Every row comes from one small tree of marks. Brackets hold a mark, then the marks that hang from it, in alphabetical order. Every link used is in the known rows. Which tree was each row made from?
In the rows, zero is written as 128.
Known rows
[T [J [C [G H]]] Q]: [126  93 117 182 187  46 135 138 160 107 102 134  34 115  88 132 117 114
 123 125 138  84 127 183 123 147 107 160  19 129 155 111 100 153 152 111
 116 105 149 130 101]
[L D [M J] Z]: [124 162 215 134 183 128 136 122 146 159 127 125  92 115 132 125 126 126
 181 135 188 151  44 195 106 119 101 134 130 152 116  64 133  86 165 136
 176  83 170 143 129]
[E [M T] [X W]]: [168 122 200 148 124 175  39 111 118 150 156 144  95 182 139 142 105 144
 118 128 115 151  41 122  97 122  65 172 138 135 127 118 151 150 150 146
 110  89 172 144 104]
[E [M J] [X W]]: [174  95 215 147 109 165  73 108 112 155 148 143  97 171 137 150 109 143
 134 140 125 150  40 151 106 119  58 160 122 136 123 110 147 130 130 162
 106 113 190 152 107]
[J C M [T [Q G]]]: [117 131  59 166 132  56  57 129 165 133 128 156  33 132  59 143 104 134
 140 164 119 100 131 155 120 162 167 122  83 135 169 119 100 131 157 135
 128 124 107 140 104]
[J C M T]: [126 133  65 160 130  91  78 125 138 144 126 152  47 146  84 155  92 144
 143 154 135 117 149 194 145 151 142 109 103 145 145 116 127 157 134 133
 135 128 130 137 123]
[T [J C M] [Q G]]: [125 105  66 171 127  44  73 112 158 116 126 143  35 133  84 122 124 127
 130 165 116 102 114 165 107 153 120 137  53 120 169 122 110 158 160 114
 111 122 121 138 101]
[K [N [Q T]]]: [137 163 117 140  90  92 170 136 157 115 134 122 134 101 148 109 138 117
 137 134 147 118 211 104 116 134 191 107 129 116 153 130 133 117 140 135
 147 185  69 138 147]
[R [K [N [Q [G J]]]]]: [119 138  53 141 139  81 197 153 169  95 132 118 123  66 114  80 132 119
 103 158 158 107 191  76 122 142 210 138 114  98 146 131  99 102 107  98
 168 211  73 131 131]
[Q G T]: [115 123  90 136  90 128  95 120 155 113 137 134  98 123 102 128 144 103
 126 157 132 130 149  96 132 130 176 142 126 111 154 143 104 103 142 139
 112 152  91 140 116]
[D [L M Z]]: [125 158 197 125 187 149 125 114 145 156 136 129 127 128 111 116 141 152
 170 140 165 149  64 153 127 120 127 101 152 147 120  89 138  72 166 121
 174  74 104 131 126]
[N [Q G]]: [115 128 105 137 109  97 142 142 146 106 135 118 121 117 149 123 134 114
 123 148 134 114 155 122 106 138 167 121 131 102 145 143  89 115 129 133
 143 161 101 129 131]
[J M [T [Q [G H]]]]: [106 112  68 156 162  80  98 131 180 130 125 152  56 139  44 128 110 105
 132 157 136  97 132 131 152 162 182 153  98 124 169 121  98 124 159 134
 125 162 128 148  96]
[H Q]: [129 128 105 121 113  89 144 138 127 132 135 131 118 135 124 109 128 119
 117 140 119 121 146 158 153 136 170 149 130 122 132 126 113 147 145 127
 145 111 138 128 122]
[Q [T J]]: [133 121 121 144 102 114 116 110 136 123 128 137  93 131 110 127 145 116
 135 145 134 126 135 130 140 125 126 136  92 118 147 126 142 137 144 125
  95 144 116 140 125]
[N [Q [G J] T]]: [103 149  85 161  92  87 128 133 163  91 136 126  82 126 123 109 139  92
 112 183 168 121 181 131 136 138 206 151 110 102 152 149  98  99 137 129
 140 185 102 147 125]
[C G [J [M E] T]]: [129 115  94 169 130  67  78 125 147 139 120 140  27 142  64 186 101  90
 152 142 147 103 171 206 125 149 126 156  88 133 140 103 109 152 141 143
 117 113 161 137 121]
[J C T]: [128 135  96 151 132 101 105 143 130 139 122 145  74 126  90 159 103 150
 139 139 126 116 138 160 125 139 147 105 101 150 139 119 118 133 124 132
 127 122 107 130 124]
[C [G H [J T]]]: [107 121  84 172 182  95 142 158 154 116 113 142  50 122  62 148 100 100
 114 150 177  98 167 165 173 145 176 181  75 119 132 114  95 111 123 121
 136 151 163 140 110]
[X W]: [147 151 150 133 131 141 106 127 128 131 140 134 128 143 107 122 136 153
 136 134 122 139  86 126 111 123 125 134 114 123 126 131 138 137 131 128
 114 127 117 136 122]
[D [L [M E] Z]]: [136 143 219 117 163 146 113 110 152 159 132 121 118 141 104 136 137 130
 178 134 161 158  49 169 106 118  89  94 171 175 118  79 129  95 185 132
 161  79 110 135 124]
[K [N [Q [G J] T]]]: [118 156  71 162  87  76 162 145 177  90 139 125 103 100 117  99 138 101
 115 178 164 115 218  89 119 139 229 144 117  98 158 138 102  95 131 124
 148 210  69 146 129]
[M E [J C] [T Q]]: [142  93 157 146 131  68  72 102 138 133 118 131  59 122 115 157  98  85
 143 106 148 138  77 219  35 132  69 139  68 200 144  77 116 181 181 138
 120 104 195 128 100]
[T [J [C G] M]]: [131 101  67 176 142  62  86 116 138 118 119 139  26 134 109 151 110 125
 134 149 139 104 154 220 127 148  92 142  51 105 145 114 114 171 144 117
 122 101 153 130 117]
[N K [Q G]]: [104 127  97 135 120  93 158 124 142 115 129 108 131 103 167 103 137 114
 112 135 139 108 164 115 100 142 157 142 106  86 153 152 103 131 112 127
 167 170  87 115 137]
[W X]: [134 142 152 139 124 158 124 118 127 138 134 128 124 130 132 122 120 132
 125 144 130 140  89 117 107 131  98 136 143 118 133 139 133 117 123 130
 134 120 124 132 111]
[B [R [K [N [Q G]]]]]: [122 131  41 107 154  91 214 139 169 117 131 116 159  47 117  70 145 135
 109 124 141 100 165  22 118 141 191 110 126  98 153 126 105 103 112  96
 166 200  45 124 133]
[N K [Q G [T J]]]: [108 120  87 149  97  80 142 106 148 109 128 116  94 105 147 102 154 102
 121 150 144 106 175 122 109 138 161 148  70  79 173 149 117 141 128 123
 134 188  74 128 134]
[R [K N]]: [143 127  90 114 152 123 175 134 149 129 126 126 152  73 108  98 132 138
 123 114 125 120 159  71 129 131 155 117 128 122 136 117 136 118 114 105
 148 162  83 123 132]
[L D M Z]: [124 190 202 133 186 137 131 135 153 153 131 122 104 130 127 115 132 142
 171 135 167 144  56 157 123 124 112 124 157 140 119  84 134  84 167 126
 176  76 124 142 136]
[C G]: [126 123 121 140 145 109 120 133 133 120 122 127 100 113 128 143 129 117
 127 121 137 112 152 140 128 133 126 147 107 106 127 126 106 121 132 131
 133 105 138 123 126]
[N K [Q [G H]]]: [ 93 103  84 140 150  97 184 131 160 105 122 105 118 113 146 100 126  97
 105 134 154 102 170 121 117 147 170 160  97  94 158 151  94 141 110 123
 168 195 104 121 127]
[Q T]: [125 139 124 134 100 132 111 114 141 125 131 134 110 132 116 126 138 114
 134 142 138 133 147 121 142 129 152 130 124 127 142 136 136 120 143 137
 117 142 113 139 127]
[E X]: [131 118 139 135 117 147 105 118 129 144 131 130 111 134 144 140 117 137
 117 139 116 133  88 138 133 128  83 126 133 129 122 132 125 124 123 137
 120 111 168 134 115]
[H [Q G [T [J C]]]]: [123 104  50 155  77  54 102 127 150 108 138 142  36 133  88 116 137 110
 117 182 118 115 164 170 139 141 191 156  75 112 169 130  88 149 157 124
 111 123  95 140 104]
[D [L M]]: [125 128 171 129 152 161 131 116 133 140 134 130 133 132 106 133 137 145
 149 136 145 146  95 155 124 120 140 105 148 142 126  94 130  86 151 126
 158  98 113 128 120]
[J [M E] [T [Q G]]]: [127 118 100 141 108  71  58 121 168 142 129 146  57 143  53 155 117 100
 149 153 117 112 115 135 113 155 132 127 125 145 162 109 100 140 180 147
 110 143 120 146 106]
[E [M T] X]: [149 102 174 141 121 159  58 111 118 146 144 138  94 169 159 150  98 115
 110 123 121 139  83 123 114 128  71 168 152 137 130 116 140 142 150 147
 125  92 182 137 109]
[R [K [N [Q G T]]]]: [127 141  63 126 110  95 170 132 179 104 137 122 125  61 118  91 149 109
 124 147 141 112 208  58 120 140 213 113 128  98 167 137 105  98 130 121
 151 206  38 135 134]
[J C]: [127 124 107 144 126 107 114 132 132 122 124 130  94 130 125 137 113 140
 128 136 125 125 132 162 116 134 124 115 103 143 132 126 121 144 124 125
 133 118 122 126 122]
[R [K [N Q]]]: [138 144  99 120 150  95 204 143 151 120 128 116 155  68 145  90 134 136
 128 118 139 109 182  90 117 137 164  98 129 117 141 123 130 124 115 108
 167 183  77 123 147]
[Q [G J]]: [109 120  81 149 122 112 119 138 146 103 134 130  96 126  97 118 127 110
 105 171 145 125 134 114 132 133 173 167 114 111 134 136  98 106 122 116
 129 154 128 137 112]
[H [Q G T]]: [115 126  69 128  76  88 110 128 155 116 145 137  87 132 101 108 142  94
 115 170 123 125 173 127 157 139 222 166 132 102 158 140  91 118 159 140
 127 133  99 140 108]
[D L]: [124 137 142 124 135 136 117 105 124 139 135 127 146 130 113 121 132 144
 142 136 141 141 125 132 129 124 135 108 135 131 125 115 138 103 138 128
 144 103 111 122 122]
[C J]: [123 127 124 151 139 104 137 128 129 124 127 127 111 127 109 133 126 120
 129 134 134 118 141 145 117 128 148 152  92 129 131 127 134 124 106 121
 124 118 140 127 127]
[J C [M E]]: [137 109  99 144 102  93  76 110 145 131 125 129  61 165 108 159  98 112
 142 149 129 136 128 206 110 144  77 109 125 165 136 113 119 190 155 135
 124 128 148 138 118]

Write each row's tree
[107 122  48 171 155  56 154 164 150 120 123 149  37 147  53 122  85 116
 106 180 158 105 164 214 184 153 220 172  79 151 143 113  96 153 130 116
 153 141 157 143 101] : [G [H Q] [J C T]]
[146 103 156 148 121  58  92 125 140 149 110 143  50 118  74 174 100 109
 161 125 137 118  93 204  72 139  97 107  73 196 147  81 111 153 163 151
 111 125 159 137 108] : [M E [J C [T Q]]]
[136 155  95 126 123  99 186 130 166 116 130 122 136  70 131  90 143 118
 132 126 148 114 202  86 132 137 188  99 121 116 154 129 138 116 132 117
 157 197  59 134 146] : [R [K [N [Q T]]]]
[102 131  16 153  83  66  90 116 167 108 148 147  44 162  75  95 127  81
 106 210 155 126 184 175 187 153 234 192 116  95 158 136  99 135 167 127
 141 152 138 154 101] : [H [Q [G [J M]] T]]
[130 132  72 121 138  91 189 148 168 108 133 116 142  60 131  91 139 124
 117 134 132 107 189  61 108 139 193 114 132  98 154 133  99 106 115 111
 161 194  54 125 136] : [R [K [N [Q G]]]]
[155  82 166 151 114 115 103 124 117 131 128 138  79 147 135 158  98 116
 134 135 140 132 125 179 107 130 104 141 107 154 137 105 132 143 128 153
 134 116 158 138 122] : [E [M [J C]]]
[109  74 116 147 174  94 111 114 161 113 125 136  77 110  96 123 111  66
 119 120 164 122  91 154  77 138 149 190  65 144 159 100  90 131 165 127
 125 144 191 133  86] : [M J [T [Q [G H]]]]
[133 120 193 130 173 133 143 126 141 149 125 132  96 112 131 133 129 117
 164 128 176 142  56 193 105 120 109 129 120 156 120  84 127  96 155 131
 158 108 160 139 127] : [L [M J] Z]
[138  83 154 123 118 117  90 102 124 135 128 126  94 130 130 158 105  73
 140 108 158 154  94 195  58 120  74 150 112 176 128  85 116 171 164 141
 115 128 204 129 114] : [M E J T]
[157 118 130 157  92 125  30  99 145 149 140 136  43 190 101 164  93 150
 141 162 113 152  45 210  98 139  29 118 118 159 128 121 127 192 154 145
 104 110 174 152  99] : [J C [M [E [X W]]]]
[ 94 145  68 159 129  74 153 140 145 117 126 124  91 109 114 110 121 116
 109 165 164  99 175 124 124 147 204 158  86  95 153 140 101 117 104 121
 167 192  97 125 133] : [N K [Q [G [J T]]]]
[140  97 184 134 147 140  93  97 131 140 133 128  92 144 102 155 130 110
 153 120 151 156  62 187  70 112  75 125 123 173 132  63 127 147 189 115
 125  92 146 129 110] : [D [L [M E [T J]]]]
[131 109 138 156 154  71  84 105 132 130 121 139  67 111 120 137 101 107
 134 112 153 128  92 201  57 134 108 144  47 173 147  88 123 156 164 129
 133  99 186 124 101] : [M [J C] [T Q]]
[133 125 145 147 158  80 100 109 131 127 125 138  94 120 120 113 132 117
 130 109 131 115  89 139  84 130 101 155  64 137 148 102 140 155 169 106
 108 104 154 125 113] : [M [T J Q]]
[108 112  82 172 160 102 148 143 153 101 117 130  63 145  85 127  94 116
 104 163 167 121 136 183 148 141 152 162  78 150 132 124 110 144 114 108
 142 155 159 140 107] : [G H [J C]]
[110 112  97 176 184  85 142 151 150 124 114 140  50 116  60 162 105  97
 127 132 160  89 175 170 151 143 177 180  58 118 142 117 101 113 108 129
 127 129 156 132 116] : [C [G H] [J T]]
[108 116  80 147 148  81 178 150 148 109 128 132  89 153  89  94 111  94
  95 168 160 117 155 182 183 143 201 195 103 126 132 123 103 149 135 110
 154 146 175 142 104] : [G [H Q] J]
[132 131 122 162 129  51  81 117 154 151 121 146  50 149  50 156 108 103
 158 139 130 105 123 178 114 151 125 138  86 163 152 100 135 156 159 138
 110 126 154 144 115] : [C [J [M E] [T Q]]]
[138 102 155 130 111 143  62 103 132 147 133 125  89 151 140 161 101 101
 119 117 124 150  64 161  83 124  39 140 143 166 122 108 116 165 161 140
 109 107 201 132 106] : [M [E X] T]
[132 113 126 169 159  47  99 135 141 137 108 149  30  88  85 164 103 119
 150 122 151  94 129 207  97 145 132 133  33 149 148  89 101 119 150 146
 131  99 157 128 108] : [M [J [C G] [T Q]]]
[119 135  80 166 138  86  98 121 136 144 130 150  62 146  71 150 104 123
 145 154 144 110 158 177 147 146 162 145  89 128 143 117 137 137 118 129
 127 130 144 139 127] : [C [J M T]]
[137 111 115 140  96 125  56 109 143 168 131 144  58 166  95 178  93 118
 143 152 122 134  89 179 137 144  58 114 151 156 132 109 123 161 154 155
 106 127 184 149 111] : [J [M [E X]] T]
[129 117 194 142 163 115 121 114 136 163 122 152  95 106  67 147 129 137
 174 129 163 129  67 182 105 129 151 106  97 170 141  60 131  69 172 143
 152 104 144 135 109] : [D [L [M [J [T Q]]]]]
[103 138  93 140  93  97 138 111 156 109 132 113 112 109 152 103 148 100
 118 147 150 112 185 110 113 142 181 140 105  88 166 158 111 126 127 138
 156 185  71 126 137] : [N K [Q G T]]
[128 126 191 144 182 122 116 107 140 154 128 133  82 118 113 136 117 145
 178 147 187 153  57 229  94 122 113  97 103 174 124  69 126  89 160 129
 177  68 140 132 117] : [D [L [M [J C]] Z]]
[130 117 100 157 113  83  86 118 143 148 126 143  56 160  62 173 101 101
 154 149 138 119 148 190 122 145 125 137 109 153 141 105 131 159 136 140
 112 138 153 142 123] : [C [J [M E] T]]
[129 137  90 136 107  84 173 153 161 105 139 118 142  92 146 110 134 121
 122 140 129 109 198  81  90 137 194 117 139  97 150 134  93 109 124 126
 152 182  64 128 137] : [K [N [Q G]]]
[102 123  40 161 119  73 130 117 170 111 135 145  46 176  70  91 109  74
 108 194 177 122 186 208 216 155 219 199 101 119 150 127 119 160 164 121
 150 166 181 159 100] : [G [H [Q T]] [J M]]
[125  84  92 175 175  76 139 141 148 105 108 130  39 122 100 148 109 114
 119 134 147  97 147 195 131 141 107 161  41 118 144 117  96 160 129 112
 116 120 148 130 108] : [T [J [C [G H]]]]
[126 141 198 134 184 137 119 113 135 174 130 146  94 111  83 143 122 142
 190 141 189 147  61 196 118 123 142  99 127 162 124  62 132  62 163 137
 168  90 135 136 122] : [D [L [M [J T]] Z]]
[127 129 208 125 184 145 131 101 137 159 132 131 115 116 114 123 133 133
 179 138 188 156  52 196 108 117 116 110 127 156 119  72 135  73 166 131
 172  79 147 134 121] : [D [L [M J] Z]]
[133 110 115 149 111  88  93 105 143 131 128 127  77 164  94 151 110  94
 143 145 137 129 142 191 116 139 101 146 112 146 134 113 132 170 140 132
 117 128 167 139 123] : [C [J [M E]]]
[118 188 196 133 198 136 100 123 151 154 136 125  90 130 134 121 121 129
 164 123 179 152  48 168  94 122 107 146 148 150 122  73 137 105 183 119
 180  59 150 136 128] : [L D [M T] Z]
[107 132  44 147 112  68 125 158 144 124 139 149  67 132  62 115 118 111
 105 187 137 110 164 140 167 147 240 178 115 110 144 123  80 111 136 123
 141 143 125 140 104] : [H [Q [G [J T]]]]
[116 101  89 138 163  77 166 150 150 113 123 129  80 129 107 118 117  92
 108 134 144 100 177 180 170 147 178 188 102 103 137 123  83 146 147 129
 154 112 166 129 109] : [C [G [H Q]]]
[154  91 184 160 143  85  68 108 126 132 128 145  62 142 133 146  94 100
 133 112 144 126  94 181  68 135 100 162  75 172 151  85 140 154 170 145
 135  91 176 134 106] : [E [M [J C] [T Q]]]
[118 117  85 144 131  88 201 162 178  96 133 116 130  99 128 108 122 105
 113 141 143 104 198  88 109 143 204 140 129 103 157 134  83 116 122 124
 154 209  85 134 126] : [K [N [Q [G H]]]]
[113  88  84 155 123 116 125 121 168 102 128 136  68 131  80 125 141  87
 117 163 141 118 143 114 148 134 163 167  85 109 166 137  98 126 142 123
  90 177 112 149 102] : [Q [G H] [T J]]
[121 134 103 168 156  80 118 146 131 133 119 140  60 106  78 165 116 118
 137 131 145  93 173 160 132 138 169 159  68 113 136 117 112 105 111 130
 127 103 137 125 126] : [C G [J T]]
[134 174 227 124 158 132 116 130 159 157 127 115  95 142 121 138 130 123
 180 132 162 153  42 165 104 122  72 117 176 166 116  74 128 108 182 136
 164  81 133 146 130] : [L D [M E] Z]
[122 130  86 173 173  51  46 106 152 122 122 142  24 127 109 139  96 109
 129 119 150 106 137 213  92 156 115 158  51 133 153 105 114 170 182 122
 149  72 171 124 105] : [J [C G] [M [T Q]]]
[112 140 102 142  88 102 124 126 159 104 138 124 101 117 139 121 146  99
 128 157 143 121 178 116 124 138 188 126 126 102 159 150  97 106 143 143
 135 171  83 140 130] : [N [Q G T]]
[100 112  39 157 164  74 121 120 153 116 138 142  52 175  88  93  86  74
  96 168 180 126 158 224 175 154 190 220  95 128 140 109 112 189 169 104
 161 141 220 143  94] : [G [H Q] [J [M T]]]
[160 124 180 131  96 157  71 114 135 150 140 127 100 164 114 153 121 143
 135 138 107 154  31 149  93 121  41 128 139 152 117 124 125 153 144 146
  91 117 167 145 106] : [M [E [X W]]]
[129 118  64 143  90  64 107 101 141 132 139 148  58 160 101 104 135 101
 132 173 133 120 166 194 179 146 165 160  96 104 158 120 135 176 173 124
 118 132 145 148 117] : [H [Q [T [J M]]]]
[112 133  72 173 139  50  79 124 163 135 130 153  48 127  47 138 119 113
 142 162 128  94 141 141 125 157 190 157  74 117 166 119 114 111 140 129
 122 127 123 141 108] : [C [J M [T [Q G]]]]
[109 104 116 143 159  98 134 136 173 110 123 130  99 120  83 113 131 101
 115 139 129 107 114 102 123 144 162 159 101 125 156 133  93 114 147 126
 124 149 121 136  97] : [T [Q [G H]]]
[137 117 125 173 158  41 107 131 142 117 109 135  46 104 105 135 129 132
 132 124 124  89 124 177 100 141 104 141  28 122 149 111 110 143 153 114
 116  86 128 124 113] : [T [J [C G]] Q]
